Every row comes from one small tree of marks. The marks that hang from a mark follow it in brackets, in the order of their numbers. Every link used is in the known rows. Which tree was each row made from?
Known rows:
J109{J356{J316{J417 J658}} J893}: [-12  -3  10  -3  -3  -1 -14 -15  13   6   2  -2   1  -3  -9   1  -6  10
  -9 -27  -1  26  -1  14  10   7  10   3  -7  -7  12   1   0 -11  -8 -26
  -6 -15  20 -26   0  10 -16  -3   3   2  -1   0  14   0]
J916{J316{J356 J417}}: [  0  -6   5  -7  -7   1 -17  -6   3   2  -7  -1   1  -4  -4   2 -10   8
  -9 -17   2  13  -3  13  11   8  -1   1  -5   1   7  -3   2 -10 -10 -14
 -10  -4   6 -14   5   6 -14  -5  -3  -1  -3 -10   3  -6]
J316{J356 J658{J622} J916}: [ -3  -7   5  -3  -1  -1 -15   3  11  13  -3  -1  -3   8   5  -3  -7  19
 -12 -18  -8  18   6  11  16  21  -8   4  -6  -4  16   2  -2 -17  -4 -12
 -12 -10  19 -19  -1  11   1 -14  -2  -6  -5  -8  14   3]
J316{J356 J417 J658 J916}: [ -1  -3   6  -5  -6  -5 -15   3  10   4  -4  -1  -4   2   4  -2  -1  15
  -9 -22  -8  18   3  12  11  17  -8   3  -3  -5  12   0   3 -17  -2 -16
 -12  -5  16 -18   0  12  -5  -8   1   3   1   5   7  -1]
J417{J316}: [ -4  -7   3  -4  -9  14 -17  -9   5  -1   2  -7  -1   1  -8  -4  -3  10
 -12  -7   5  17   0   6  17   8   7  13  -9  -3  15  -6  -1 -11  -9   0
  -8  -8   7 -21   6   2 -12  -4  -3  -9  -3 -16   3   3]
J622{J916{J316{J356}}}: [  3  -8   5  -6  -4   5 -18  -4   1   5  -7  -6   1   2  -8   0  -9  10
 -15  -7   9  20  -6  14  10   9   1   4  -2  -2  13  -7  -5 -10 -10 -16
  -7  -8   6 -22   6   3  -7  -9  -3  -5  -5 -18   4  -7]
J357{J552{J893}}: [ 11 -11  11 -11  -6  14  -9 -15  -1  -1   1  -7   8 -12 -11  -5  -5  13
 -11  -7   7  17  12  -1  15   2   0  20   4   0  21  -9  -6 -12 -17  -8
  -6 -22  21 -23  14   0 -16   0  -4 -11 -15 -16  10   2]
J622{J916{J316}}: [  3  -8   6  -4  -7  11 -20 -10   1   5  -3  -7   4   1  -7   0  -7  10
 -15  -5  11  23  -4  12  13   7   6   9  -4  -5  18  -6  -8 -10  -8 -13
  -7  -9   6 -22   3   3  -9  -6  -3 -11  -5 -17   6  -6]
J316{J356{J109{J893}} J417 J916}: [ -3  -7   4 -12  -7  -5 -13   0   7   1 -11   3  -5  -5  -4   1  -6  14
 -10 -39  -7  24  -2   5  14   5  -5   6  -6  -2  11  -1   3  -9 -14 -23
  -7  -9  16 -21  -1   6 -11   0   6   8 -11  -1   7  -2]
J658{J316{J417 J916} J622}: [ -6  -7   7  -4 -10   2 -21  -7   6  17   6   8   0   5   5   1  -5  20
 -10 -21  -8  14   8  11  18   9  -5   1 -13  -9   9   5  -4 -13  -2  -7
 -19  -7  11 -14  -1  18  -1  -4   8  -9  -6  -9   7   2]
J356{J316{J658}}: [-11  -4  10   1  -5   7 -13 -10  12  10   2  -8   1   4 -11  -1  -5  14
 -11 -11   2  22   0  13  13  10   7   5  -4  -3  16  -5  -3 -14  -7 -16
  -6 -13  14 -25   2   6 -14  -6  -3 -11   4  -8  10   3]
J658{J316{J356} J622}: [ -6  -7   4  -4  -3   4 -18  -3   6  18   1   1  -1   6  -4  -3 -15  19
 -12  -8  -2  11   5  13  14  10  -3   3 -11  -1   6  -3  -7 -11  -9  -7
 -12 -12   8 -17   8  10  -4 -11   4 -10  -6 -22   7   0]
J658{J316 J622{J916}}: [ -5  -7   6  -1  -6   9 -23  -8   3  20   7   0   0   8  -3  -3 -10  20
 -14  -2  -1  16   4  13  15   7   3   7 -11 -10  12  -4 -12  -9  -5  -8
 -12 -11   9 -19   5  12   0  -8   6 -13  -7 -24   6  -1]
J903{J622{J916{J316{J356 J658}}}}: [  3  -6   8  -2  -6   5 -23  -2   5   8  -9  -5  -1   6  -5  -2  -9  13
 -16   3   5  18   4  15   7  18   0   0  -2  -5   9  -4  -2 -14  -2 -16
  -7  -5   6 -19   1   8  -6 -10  -4  -1   0 -14   5  -5]
J316{J356 J417{J74{J806}} J916}: [  7  -3   0  -2  -9  -2 -15   1  -2  -7   0  -5  -1  -6   6   0   1   2
  -3 -19  -4   8  -1   8  16  11  -4   4 -12   3  12  -3   4 -12 -10 -12
 -10   2  11  -9   4  12  -5 -11   7  14  -1   8  -2   2]
J806{J316{J417}}: [ -5  -4   6  -2 -11   5 -18  -7   7   0  -1  -7   1  -1  -4  -3  -2  12
 -10 -15  -4  15  -2   8  18   7   2   7  -7  -6  13  -5   0 -10  -5  -7
  -9  -7   5 -15   5   7 -14   0  -3  -7  -1 -10   2  -3]
J74{J417{J316{J658}} J806}: [ -9  -5  -3   6 -13  12 -15 -11   4  -7   7 -18   0   9  -9  -4  -1   4
  -2  -4   1  17  -4  11  13  12   5  13 -12  -5  13  -8   3  -8 -10   5
  -5  -4  10 -16   5   1 -15 -10  -7   6  11  -2  -4   6]
J357{J552}: [  5 -11  11  -6  -4  14 -11 -15   2   0   2  -7   5  -8  -5  -3  -5  13
 -14  -7   9  18   9   1  19   1   0  19  -2   2  20  -7  -8  -9 -14 -10
  -6 -20  15 -22   9   2 -16  -4  -3 -10  -8 -13  10   0]
J316{J658{J622} J916}: [ -3  -7   6  -3  -4   6 -16  -5  10  12   1  -1   0   8   5  -3  -5  19
 -12 -17  -6  20   8   9  19  18  -4   8  -7  -7  21   3  -5 -16  -2 -11
 -13 -12  19 -20  -5  12  -1 -10  -2 -13  -4  -6  16   5]
J622{J916{J316{J417 J658}}}: [  0  -5   6  -1 -10   3 -22  -7   4   4  -1  -4  -2   4  -3   1  -5  12
 -12 -11   0  19  -3  15  10  12   2   2  -1 -10  11  -1  -1 -12  -1 -14
 -11  -4  11 -18  -2   8  -9  -6  -4  -1   2  -6   4  -7]
J916{J316{J417{J74} J658}}: [  0  -4   2   0 -11   3 -17  -9   5  -4  -2  -5  -2  -2  -4   3  -4   4
 -10 -14   2  10   1  12  15  15   2  -1  -6  -3   9   6   4 -14  -4  -7
 -12   1   9 -13  -3   7 -15 -12  -2   3   2   1   6  -3]
J903{J622{J916}}: [  9  -6  12   0  -6  13 -23  -9  -3   9  -1  -5   5  -1  -1  -7  -4  16
 -15   6   7  19   9   7  13   6   5  13  -9  -7  18 -11 -11 -10  -3 -15
  -4 -10   7 -19   7   9  -7  -3   2  -7  -6 -16   3   0]
J806{J316{J356 J658 J916}}: [-10  -5   4  -5  -8  -2 -16   7  18   0  -7 -11  -6   9  -4  -4   0  14
 -13 -17  -7  22   0  13  17  21  -9   3   0  -4  16   0   2 -19  -3 -10
 -11  -8   9 -22   0   7  -6 -10  -3  -5   1  -5   7   2]
J316{J417{J74} J658{J622}}: [  1  -4   3   4  -7   0 -16  -7   3   6   5  -1  -2   0   5  -1  -5  12
  -8 -14 -10   5   6   7  18  17   1   2 -12  -7  11   5   0 -13  -2  -5
 -13  -2  17  -9  -1  12  -6 -12   0   2  -2  -2   9  -1]
J903{J622{J916{J316{J356}}}}: [  7  -7   9  -4  -5   7 -23  -4  -1   9  -9  -4   2   1  -4  -2  -9  11
 -15   2  10  17   2  13  10  10   1   2  -6  -2  10  -7  -4 -11  -6 -17
  -6  -6   2 -19   5   7  -7  -8  -2  -3  -5 -20   2  -4]
J916{J316{J356{J109} J417{J74} J658}}: [ -6  -7  -2  -2  -8  -4 -14   3   8  -4  -9  -5  -9  -3  -8   4  -9   5
  -9 -26  -2  10  -3   9  12  12  -2  -6  -3   5   5   6   9 -11 -12 -11
 -10   4   7 -16  -2   4 -15 -13  -1  15   2   0   4  -5]
J417{J316{J916}}: [ -4  -8   4  -7 -11  11 -17  -6   8  -1   0  -4  -2   3  -4  -2   3  10
 -12 -16   4  21   1   6  20  12   1  10  -8  -5  18  -3  -1 -15  -6  -2
 -11  -6   9 -23   0   6  -5  -3   1 -10  -3 -10   7   6]
J622{J916{J316{J417{J74} J658}}}: [  4  -5   3   2 -12   1 -20  -7   2  -2   0  -5  -3  -1  -3   2  -2   6
 -11 -10   1  12  -2  13  13  15   2  -1  -4  -8  10   2   1 -13  -1 -10
 -13   2   9 -15  -4   9  -8 -12   0   6   1  -1   4  -8]
J417{J74 J316{J356{J109} J658 J916}}: [-10  -8  -4  -4 -13   0 -13  11  14  -7  -5  -9 -14   4  -7   0   1   5
 -12 -27  -3  17  -1   4  17  19  -2  -1  -5   3  11   5   9 -16  -9  -2
 -12   3  10 -24  -5   3  -5 -15   2  12   0  -2   5   5]
J658{J316{J417 J916}}: [ -5  -4   8  -8 -12   3 -20  -6   6   7   3   4   0   2   1   0  -1  16
 -10 -20  -2  18   5  11  17   6  -6   5  -9  -7  10   1  -3 -14  -3 -10
 -16  -7   8 -18   1  16  -8  -2   9  -7  -3  -4   3   0]
J417{J74{J806} J316}: [  0  -6  -5  -1 -12  13 -17  -8  -2 -10   5 -13  -2  -2  -7  -3   0  -2
  -6  -5   7   8  -2   5  19  10  10  10 -15   1  15  -5   3 -10 -13   3
  -6  -1   5 -15   5   3 -11  -9   1   5   1  -7  -3   6]
J552{J357 J893}: [ 11  -6  11  -9  -6  14 -15 -11   0   5  -1  -4  10  -6 -10  -4  -5  10
 -13  -5   7  17  10   5  13   1   5  19   0  -1  18 -14  -9 -18 -15 -13
   0 -20  24 -25  16  -1 -19   1  -2 -15 -13 -16   7   3]

Which tree is each row?
[ -9  -7   3  -2  -7  -4 -23   4   5  21   2   4  -7   4  -2   0 -13  20
 -11 -20 -11  13  -2  12  10   5  -1  -3  -8  -3   2  -2  -3  -5 -10 -12
 -13  -3   6 -19   4  13  -1  -8   7   7  -6 -18   0  -6]	J658{J316{J356{J109} J417} J622{J916}}
[ -7  -4  -4  -2 -10  -2 -16   2   1  -1   2  -6  -7  -4  -8   1  -9   3
  -5 -20  -3   5  -2   9  11   2   0   0 -12   9   1  -1   5  -6 -19  -7
  -9   3   2 -13   7   8 -14 -11   9  19   1  -1  -8  -1]	J658{J316{J356{J109} J417{J74{J806}}}}
[-11  -9   2  -3  -5   2 -20   3   6  20   0  -1  -7   8  -6  -2 -15  20
 -15 -12  -4  17   0  10  11   5  -1   2  -8   0   7  -3  -7  -6 -13 -12
 -10  -8   6 -23   5   8  -1 -10   6  -1  -8 -24   3  -4]	J658{J316{J356{J109}} J622{J916}}
[  4  -6   7  -4 -10   5 -22 -11  -1   4  -2  -1   3  -1  -3   2  -5  10
 -11 -11   5  18  -4  12  13   6   4   4  -5  -7  12  -5  -4  -9  -5 -15
 -10  -4   6 -17   2   7 -10  -3  -1  -4  -3 -10   2  -9]	J622{J916{J316{J417}}}
[  7  -9   2   2 -10   2 -22 -10  -4   8   1   1   1  -2   2   4  -5   8
 -10 -11  -1   7  -3  10  18  12   5  -3 -12  -8  10   1  -2  -9  -3  -7
 -14   2   7 -10  -1  11  -2 -11   3   1  -8 -12   6  -7]	J658{J622{J916{J316{J417{J74}}}}}
[  0  -8  -1  -5 -12   4 -14   3   6  -7  -4  -6  -6   0  -3   0   5   4
 -11 -16   3  11  -1   7  20  16  -1   2 -10   0  13  -1   4 -16  -6  -2
 -13   2   7 -19   1   6  -2 -12   6   4  -4  -6   4   4]	J417{J74 J316{J356 J916}}
[-14  -5  11  -2  -4   5 -13  -6  20   7   3  -6   0   4  -4  -2   0  11
 -13 -23   5  31   1  13  14  12   6   4  -5   0  21   1  -4 -17  -5 -24
  -9 -11  17 -32  -2  11  -7 -10   3  -8   3   0  17   7]	J109{J356{J316{J658 J916}}}
[ -8  -5   0   4 -16   9 -15  -7   6  -7   1 -19   5   7  -4  -3   3   5
  -4 -13  -1  22  -5  11  21   8  -2  13 -11  -4  21  -8  -1  -9 -10  -6
  -7  -6   4 -14   5   4 -13  -5  -1  -2   4  -2  -2   5]	J74{J417 J806{J316{J916}}}
[  7  -8  10  -2  -8  14 -25 -11  -1   8  -5  -4   6   1  -5  -2  -7  12
 -16   4  12  20   5  11  13   8   6   7  -8  -5  15  -7  -8 -10  -4 -16
  -6  -7   2 -20   4   8  -9  -4  -1  -9  -5 -19   5  -3]	J903{J622{J916{J316}}}
[ -6  -8   5  -7  -5   2 -18   1  10  18   0   4  -2   8   1  -1  -9  20
 -12 -16  -5  16   6  13  17  13  -8   1 -11  -4  10   1  -5 -14  -6  -9
 -16 -11  10 -18   3  14   1 -10   7 -10  -8 -15   8   3]	J658{J316{J356 J916} J622}
[-12  -7   8  -2 -10   1 -14  -4  10  10  -2  -1  -1  -3  -4   5   0  13
  -9 -35  -4  24  -3   8  17   2   4   1  -6   1  15  -2   2 -11 -12 -21
 -10  -4  11 -24  -3  10 -11   0   5  -2  -2  -2   7   1]	J356{J109 J316{J417 J916}}
[  0  -4   5  -2  -7  -4 -20  -1   5   5  -5  -3  -4   4  -3   1  -8  11
 -12 -12  -3  16  -5  17   6  15  -2  -3   0  -6   7  -2   2 -12  -2 -15
 -11  -3   9 -17   0   8  -8 -10  -4   5   2  -6   2  -9]	J622{J916{J316{J356 J417 J658}}}
[  3  -7   9  -1  -7  11 -25  -8   4   7  -4  -6   2   6  -5  -3  -7  13
 -16   4   7  21   7  12  11  15   3   4  -4  -8  14  -2  -4 -13  -1 -15
  -7  -7   6 -20  -2   8  -8  -7  -5  -6   0 -13   7  -2]	J903{J622{J916{J316{J658}}}}
[ -6  -1   2   6  -8   0 -15  -9   4   1   7 -10  -1  -1  -5   3  -1   2
  -2 -15  -4   8  -2  12  14  11   9  -1 -11   0  11  -3   6 -12  -9 -13
  -8  -1  13 -14   1  11 -14  -9   2  11   7   7   1   2]	J356{J316{J417{J74{J806}} J658}}
[  2  -3   3  -1  -9  -6 -14   4   6  -4  -3  -2  -6  -1   4  -1   2  10
  -8 -21  -8  11   4   9  15  19  -8  -1  -6  -2  10   3   4 -18  -1 -12
 -14   1  15 -14  -2  12  -5 -14   5  10   0   8   5   0]	J316{J356 J417{J74} J658 J916}
[ -1  -3   4   3 -12   1 -14  -8   1   1   5  -5   2  -5   1   5   5   1
  -2 -22  -2  11  -4   9  19   7   6  -1 -14   0  15  -4   4 -12  -9 -16
 -10   0  10 -13   0  14  -8  -7   9   7   1   8   1   5]	J356{J316{J417{J74{J806}} J916}}
[  0  -7   1   2  -9   1 -18  -9   5   4   0   0  -2   1   2   4  -7   8
  -8 -16  -5   5   4  11  18  19   2  -4 -10  -6   9   9   3 -13  -3  -4
 -15   0  12  -9  -5  11  -9 -13  -2   1  -2  -4  10  -2]	J916{J316{J417{J74} J658{J622}}}
[ -1  -2   0  -1 -12   6 -19 -10  -4  -2   9  -5   0  -3  -3   0  -5   4
  -4  -9   1   4   2  10  15   5   3   4 -15  -1   5  -2   1  -9 -10  -3
 -11  -2   4 -10   6  12 -12  -8   9   8   1   0  -7   1]	J658{J316{J417{J74{J806}}}}
[ -5  -5  -2   5 -14  16 -15 -13  -1  -8   7 -15   4   5  -9  -4  -1   2
  -3  -4   5  16  -6   9  16   5   8  15 -15  -2  14 -12   0  -6 -14   4
  -4  -4   6 -14   9   1 -16  -7  -4   3   6  -7  -5   6]	J74{J417{J316} J806}
[ -4  -6   0  -3 -13   6 -15  -1  10  -8   2  -7  -8   5  -3  -2   6   6
 -11 -14   1  15   3   6  22  21   0   4  -8  -5  16   5   4 -18  -1   2
 -14   0  12 -21  -5   6  -4 -12   2   1  -1   0   8   7]	J417{J74 J316{J658 J916}}
[-10  -3   6  -2 -13  -2 -18   0  14  -2  -2  -5  -4   6   1  -2   4  14
 -10 -21 -10  21   2  10  19  17  -5   2  -2 -11  15   3   3 -17   1  -9
 -13  -6  10 -17  -5  11  -8  -4  -2  -5   2   1   5   1]	J806{J316{J417 J658 J916}}
[-16  -7   1  -6  -9  -1 -14  12  20   1 -10 -12 -10   8  -7  -3  -4  13
 -14 -27  -8  25  -1   8  17  16  -7   3   2   2  16   3   4 -15  -9 -13
  -9  -6   8 -26  -3   3  -8  -9  -3  -1   0  -6   6   2]	J806{J316{J356{J109} J658 J916}}
[  3  -4   2   6  -6  -7 -19   2   0   9   2  -1  -7   2   5  -1  -5  13
  -8 -11 -13   5   1  11  13  19  -1  -4  -8  -9   7  -2   0 -12   0  -9
 -13   2  15 -11   0  13   3 -17   3  12  -4  -5   4  -6]	J316{J356 J417{J74} J658{J622{J916}}}
[ -3  -5   3   1 -10   3 -20 -10   1  11   8   4  -1   0   1   1  -7  13
  -8 -12  -5   3   6   9  19   9   0  -1 -17  -6   5   4  -3 -10  -4  -1
 -16  -3   8  -9   3  15  -6 -10  10  -2  -6 -11   3   0]	J658{J316{J417{J74}} J622}
[-11  -6   3  -2  -7  -3 -17   7  17   9  -5  -7  -5  13   1  -4  -4  17
 -12 -19 -13  19   3  12  20  23  -8  -1  -4  -7  16   3   1 -17  -2  -8
 -13  -9  12 -17  -3  10   2 -12  -4  -9  -4 -11  11   4]	J806{J316{J356 J658{J622} J916}}
[  3  -4   8  -7  -6  -1 -16   0   4   4  -4   1   0  -3   4  -1  -2  14
  -9 -22  -4  16   1  10  14   9  -7   5  -5  -2  12  -4  -1 -14  -6 -16
 -12  -5  13 -17   4  11  -6  -5   4   1  -4   0   4  -1]	J316{J356 J417 J916}
